Each row was made from one walk, in order. Every step used is in the known rows, and no mark comes twice. Write each row's walk.
(in the rows, 128 means zero)
Known rows:
K F U: [147 146 107 147 113 167  86 143 148 110 139 154 114 124  95 116 143 178
 135 134  63 130 117  79 103 105  87 104 136 146  54  65 150 129]
K F U Y: [120 156 110 153 116 150  93 146 148 124 157 135 115 143 101 111 155 199
 145 114  68 115 115 108 116 105  88 103 142 127  42  75 147 147]
A U T N V: [134 138 146 168 118 131 168 108 138 138 162 146 112 199 145 114 144 161
 110 149  50 130 118 105 141 108  95 135 137 147  93 120 162 189]
W A: [155 138 117 130 147 163 148  93 128 143 176 148 105 160  99 130 161 132
 169 144  51 146 113 117  77 105 167 108 135 123  73  88 156 157]
D K F U: [158 135 117 144 118 155 123 153 153 114 145 156 131 123  98 119 132 168
 158 120  55 111 115  83  96 100  85  94 143 141  68  62 152 116]
Z H D K T U: [174 128 146 163  80 157 101 190 147 121 175 156 122 125 119 110 170 126
 150 149  23 160 106 111 119 100  67 119 141 119  71  54 143 190]
D K F: [153 127 121 131 143 147 140 140 150 119 150 151 122 137 100 133 131 145
 187 132  54 116 119  99  98 106 115  94 136 137  68  63 147 134]
Y U: [149 163 124 158 157 157 131 140 138 143 186 153  99 121  93 130 133 152
 130 126  45 152 119  84 118 106 124  80 139 141  52  87 153 143]
F K D: [167 127 118 134 149 152 131  96 145  97 165 145 107 137 112 121 124 127
 125 110  39 136 120 104 127 123 114 139 148 119  43  86 154 117]
T K F U A: [136 150 123 150  80 162  80 159 151 130 132 143 144 124 150 120 145 186
 168 128  59 106 116  96 115 107 103 142 139 113  62  62 148 126]
F K T N V: [159 163 150 137 136 137 130 129 146  71 183 137 121 146 122 117 142 161
  88 160  70  95 116  78 139 121  91 137 137 114  64  89 162 166]
A U T N: [133 145 124 183  98 137 155 122 135 167 188 141 105 174 141 105 131 154
 115 149  63 136 124 121 136 104  96 146 127 150 100 116 159 170]
A U: [143 138 119 150 138 149 153 102 134 137 155 143  94 158 116 121 146 137
 118 127  42 156 118  90 138 110  92 119 127 135  84  85 148 146]
D K F U Y: [132 145 118 149 123 139 127 158 153 131 160 142 135 147 101 116 140 189
 164 100  58  97 114 111 114  99  85  98 151 121  55  72 147 133]
D K T U: [158 150 134 157 116 138 114 165 149 100 172 156 117 109 110 116 160 133
 133 148  47 128 110  99 122  96  68 114 134 120  74  57 149 133]
W A U T K: [148 132 127 152  92 147 178 108 124 177 168 155 122 168 150 108 159 155
 156 165  36 126 113 143 105  97 129 151 149 141 109  96 154 178]
N V: [141 133 136 129 177 157 140 102 142 109 138 143 118 171 103 139 144 137
 131 134  43 132 113  88 112 117 123  90 143 128  59  87 161 168]
U F K T N V: [139 165 154 137 115 142 121 130 150  92 207 142 125 151 137 111 147 184
  87 163  64  83 113  88 134 128 110 154 138 104  49  99 165 145]
K D: [142 128 124 144 149 162 118 108 142 122 166 146 113 150  99 125 148 120
 135 117  45 161 117 111 122 117 127 122 134 126  57  85 150 125]
V N S: [154 133 114 150 137 167 138 139 139 107 170 156 121 137 114 123 149 108
 122 135  58 140 112 111  72 110 113 137 154 131  91 115 162 159]
F K: [160 137 111 140 161 152 149  97 141 108 165 137 106 130 110 126 114 135
 124 130  54 111 121  97 114 118 108 119 147 122  56  86 161 135]
F U: [145 152 107 157 136 168 118 120 142 124 152 142 120 131  97 121 131 155
 112 122  54 133 115  87 108 104  96 106 139 136  76  83 160 126]
V N T U F: [116 141 130 144 103 170  94 143 155 120 188 142  82 115 127 113 157 168
 124 146  59 142 104 126  93 112  89 154 158 127  65 110 150 135]
W A U F K: [162 129 120 129  99 145 173  78 133 136 196 152  92 161 135 107 157 162
 136 135  32 125 111 107 111 116 138 159 146 113  55  99 154 131]
K T U: [144 160 127 161 106 153  80 153 144 101 169 150 100 107 107 110 172 141
 109 162  57 146 111  94 123 104  75 119 125 127  67  62 149 144]
T N S: [145 134 130 170 131 150  96 136 124 121 168 134 126 170 109 122 142 128
  92 152  64 133 118  94  94 103 121 121 136 121  90 112 162 151]
Y U A: [149 178 130 167 140 155 152 145 152 145 184 149 107 127 115 141 146 149
 174 108  49 151 120 101 122 108 146 110 129 120  44  90 154 130]
Z H D K: [167 108 132 148 136 166 155 142 140 155 164 146 130 159 111 135 135 113
 180 126  21 152 114 114  99 110 119 102 149 126  77  81 151 192]
A U T K: [127 135 125 169 110 146 163 119 132 170 156 147 124 154 156 109 132 156
 130 151  39 117 119 125 138 103  87 146 146 144 106  94 154 164]
Z H D K T: [169 139 139 149 115 171 163 170 149 135 190 158 138 135 108 125 165 119
 173 144  34 147 111 117 109 106 108 125 136 127  88  63 144 186]
H D K T N: [167 136 155 167 112 154 166 143 144 146 197 149 133 143 123 104 142 130
 152 145  64 119 118  84 135 104 113 125 122 134  91  91 153 168]
A U Y: [115 142 120 159 139 132 166 106 134 154 175 125  93 176 121 117 154 154
 125 106  44 141 117 115 144 108  94 116 134 116  71  94 143 164]
U F K: [141 141 113 140 140 154 137 102 147 127 185 138 111 135 125 123 113 163
 125 132  47  96 118 104 113 123 131 138 147 115  42  95 164 116]
F U A: [145 161 114 168 118 169 127 128 155 130 152 136 129 138 122 131 148 150
 153 104  61 134 116 100 111 106 126 137 130 116  62  85 161 111]
N P: [113 134 119 139 144 164 118  80 145 117 170 122 119 172  94 129 169 124
 134 133  67 136 119  98 119 100 136 103 142 145  72  88 160 157]
V N T K: [117 141 133 128 146 177 141 133 142 130 175 131 112 116 130 125 130 158
 136 151  66 117 110 128  91 109  95 150 168 132 108 100 149 166]
D K: [154 127 122 143 172 147 173 126 144 135 164 139 127 146 100 139 120 122
 161 124  47 118 117 106  98 105 120  98 142 127  82  81 156 135]

Write each row's walk:
[137 171 133 153  98 146 121 138 146 115 231 137 115 127 136 105 133 175
  92 164  79  85 118 103 131 121 107 171 130 110  58  96 160 125] => U F K T N
[138 165 153 143 135 148 121 143 142  99 182 139 122 162 112 124 162 156
 101 164  72 120 114  84 125 114 104 119 125 122  77  88 158 174] => K T N V
[108 164 136 146  85 150 107 108 152 106 238 120 130 154 128  98 166 170
  95 161  93  86 119 100 140 110 117 171 139 125  61 100 164 136] => U F K T N P
[135 158 128 161 112 150 114 177 142 155 167 167 125 109 132 112 130 193
 170 160  48 113 122 116 117 103 104 110 151 160  60  78 152 160] => Y U T K F
[165 140 150 162  93 159 138 184 142 146 214 142 136 150 121 117 149 135
 149 157  49 142 114 112 116 107 100 131 129 120  97  80 149 202] => Z H D K T N
[132 122 134 138 136 160  95 125 131 138 164 140 126 144 129 122 128 135
 129 131  37 138 116 115 128 116 109 127 145 117  71  79 148 140] => T K D
[124 165 130 161  87 155  65 157 149 119 191 151 103 115 120 105 178 165
 109 164  52 130 109 106 125 108  92 139 128 116  49  70 152 123] => K T U F
[141 157 104 166  95 167 117 146 155 126 138 160 128 126 109 106 145 184
 157 142  68 118 120 114 100 100  91 127 142 169  64  80 159 130] => K F U T
[115 129 112 132 129 174 142 105 153 115 199 130 109 153 113 120 157 116
 140 128  79 134 118 111 100 104 126 128 152 150  82 107 164 174] => V N P
[120 137 120 162 131 131  87 137 138 136 167 124  93 154 116 117 148 160
 118 124  46 131 113 119 130 105  82 100 144 103  43  87 150 168] => T U Y
[155 123 126 152 128 178 127 135 135 150 163 141 113 157 109 130 146 124
 159 138  27 170 115 107 104 115 124 107 140 130  67  84 150 202] => Z H D
[132 132 124 129 126 153  84 145 135 131 143 141 121 127 127 124 129 167
 149 158  55 108 119  96 110 112  99 107 141 128  70  60 145 156] => T K F
[142 142 114 174 124 149 190 107 141 154 162 149 104 158 130 114 146 141
 138 136  48 143 121 129 127 105  99 141 135 155  91  98 156 147] => A U T
[176 115 131 155 105 168 134 135 153 131 128 163 131 134 109 103 137 158
 182 105  42 127 116  64 120 101  99  96 142 155  61  68 149 139] => H D K F U
[130 135 124 157  84 140 134 141 139 158 141 156 121 145 155 102 145 177
 157 161  46 118 122 120 128 105  76 144 141 156  91  75 143 166] => A U T K F
[133 141 132 144 122 152  90 107 150  93 161 128  92 120 119 113 146 179
 104 145  42 117 108 109 117 115  82 150 166 115  40  90 153 113] => N T U F K
[163 165 129 134  82 150 172  99 141 116 217 163 100 139 131  97 189 169
 129 153  45 124 108 108 121 114 127 181 136 114  65  82 149 129] => W A U F K T
[145 129 119 149 105 141  86 118 145 114 172 140  93 126 138 107 123 165
 100 140  36 107 114  97 120 117  90 135 151 108  27  89 162 119] => T U F K
[151 151 163 140 147 137 151 152 149 101 187 145 141 164 116 128 151 148
 129 152  64 102 112  90 123 108 102 116 132 117  91  85 158 164] => D K T N V
[161 138 117 158 106 150 196  90 134 162 176 160 104 174 123 110 175 143
 168 148  44 152 115 140 102  98 142 145 136 149  92 101 156 170] => W A U T
[123 161 139 143  97 173  88 152 160 109 122 127 142 120 132 127 162 206
 172 134  69 112 110 109 109 104  93 156 153 122  77  63 140 115] => N T K F U A
[160 133 121 136 123 149 170  91 126 146 170 149  90 168 112 119 175 134
 154 137  38 166 112 104 104 104 132 123 131 130  88  88 148 164] => W A U
[141 161 104 178 123 169 146 124 150 147 156 150 134 137 111 112 132 164
 132 132  60 120 118 119 107  99 104 130 145 156  77  96 170 129] => F U T
[175 114 126 148  84 171 109 175 151 131 148 163 136 139 107 118 144 163
 176 121  28 147 112  91  96 105  83 106 151 140  68  61 144 174] => Z H D K F U
[113 144 138 135 163 171 132 115 137 133 143 115 127 134 113 135 139 160
 128 156  55 118 110 118 108 107 103 124 159 127  97  81 144 146] => N T K
[150 162 122 151 138 150 139 127 146 136 206 157 100 113 118 118 116 181
 115 124  37 118 119  89 127 117 124 114 151 125  22  97 161 113] => Y U F K
[147 156 114 153  95 164 101 143 161 116 142 147 126 131 120 126 159 169
 182 115  69 134 118  94 105 107 115 136 127 124  47  67 152 111] => K F U A
[111 141 136 148 120 161  76 124 147 118 161 130  96 135 109 121 165 177
 119 150  45 139 105 119 106 109 100 132 150 125  52  89 145 125] => N T U F
[147 130 127 143  69 143 151 125 131 161 154 163 119 158 149 101 170 175
 187 173  42 123 116 134 100 100 117 151 143 152  94  79 141 180] => W A U T K F
[111 149 128 147 127 151 116 142 149 111 185 123  81 131 120 114 160 168
 126 125  64 135 105 144 110 106  72 136 166 114  65 110 145 180] => V N T U Y
[128 168 125 160 138 158 122 137 143 163 208 156 101 127 106 124 139 174
 134 130  40 139 116  95 119 110 144  98 138 133  35  97 157 120] => Y U F
[148 134 151 172 102 135 139 153 150 136 174 147 118 136 125  93 176 141
 160 118  39 121 108 108 152  97  76 111 141 114  51  77 142 182] => H D K T U Y
[143 167 127 158 110 126  96 146 147  91 186 134  98 111 125  99 160 165
 101 136  57 102 111 118 147 109  59 138 145  96  36  71 151 155] => F K T U Y
[132 157 135 163 119 125 123 170 150 120 190 140 118 130 113 111 170 154
 137 131  51 111 108 124 132  96  68 115 140 103  61  66 145 153] => D K T U Y
[162 158 142 165  96 138 135 170 164 109 175 149 128 114 131 126 171 129
 175 133  51 129 110 111 125  99  94 146 125 101  67  60 149 120] => D K T U A
[142 169 150 173 142 139 142 153 143 148 187 156 119 167 122 120 130 176
 125 150  54 131 119 103 126 108 123  96 146 152  56 121 168 186] => Y U T N V
[132 141 125 170  96 169  98 147 143 148 155 157 149 136 138 100 129 168
 123 128  41 121 115 134 127 102  85 155 160 143  82  91 159 122] => F U T K D
[145 133 116 147 117 143 156  92 142 129 183 143  93 148 139 111 132 165
 107 121  34 116 117  95 142 122  99 153 141 118  54  96 154 118] => A U F K
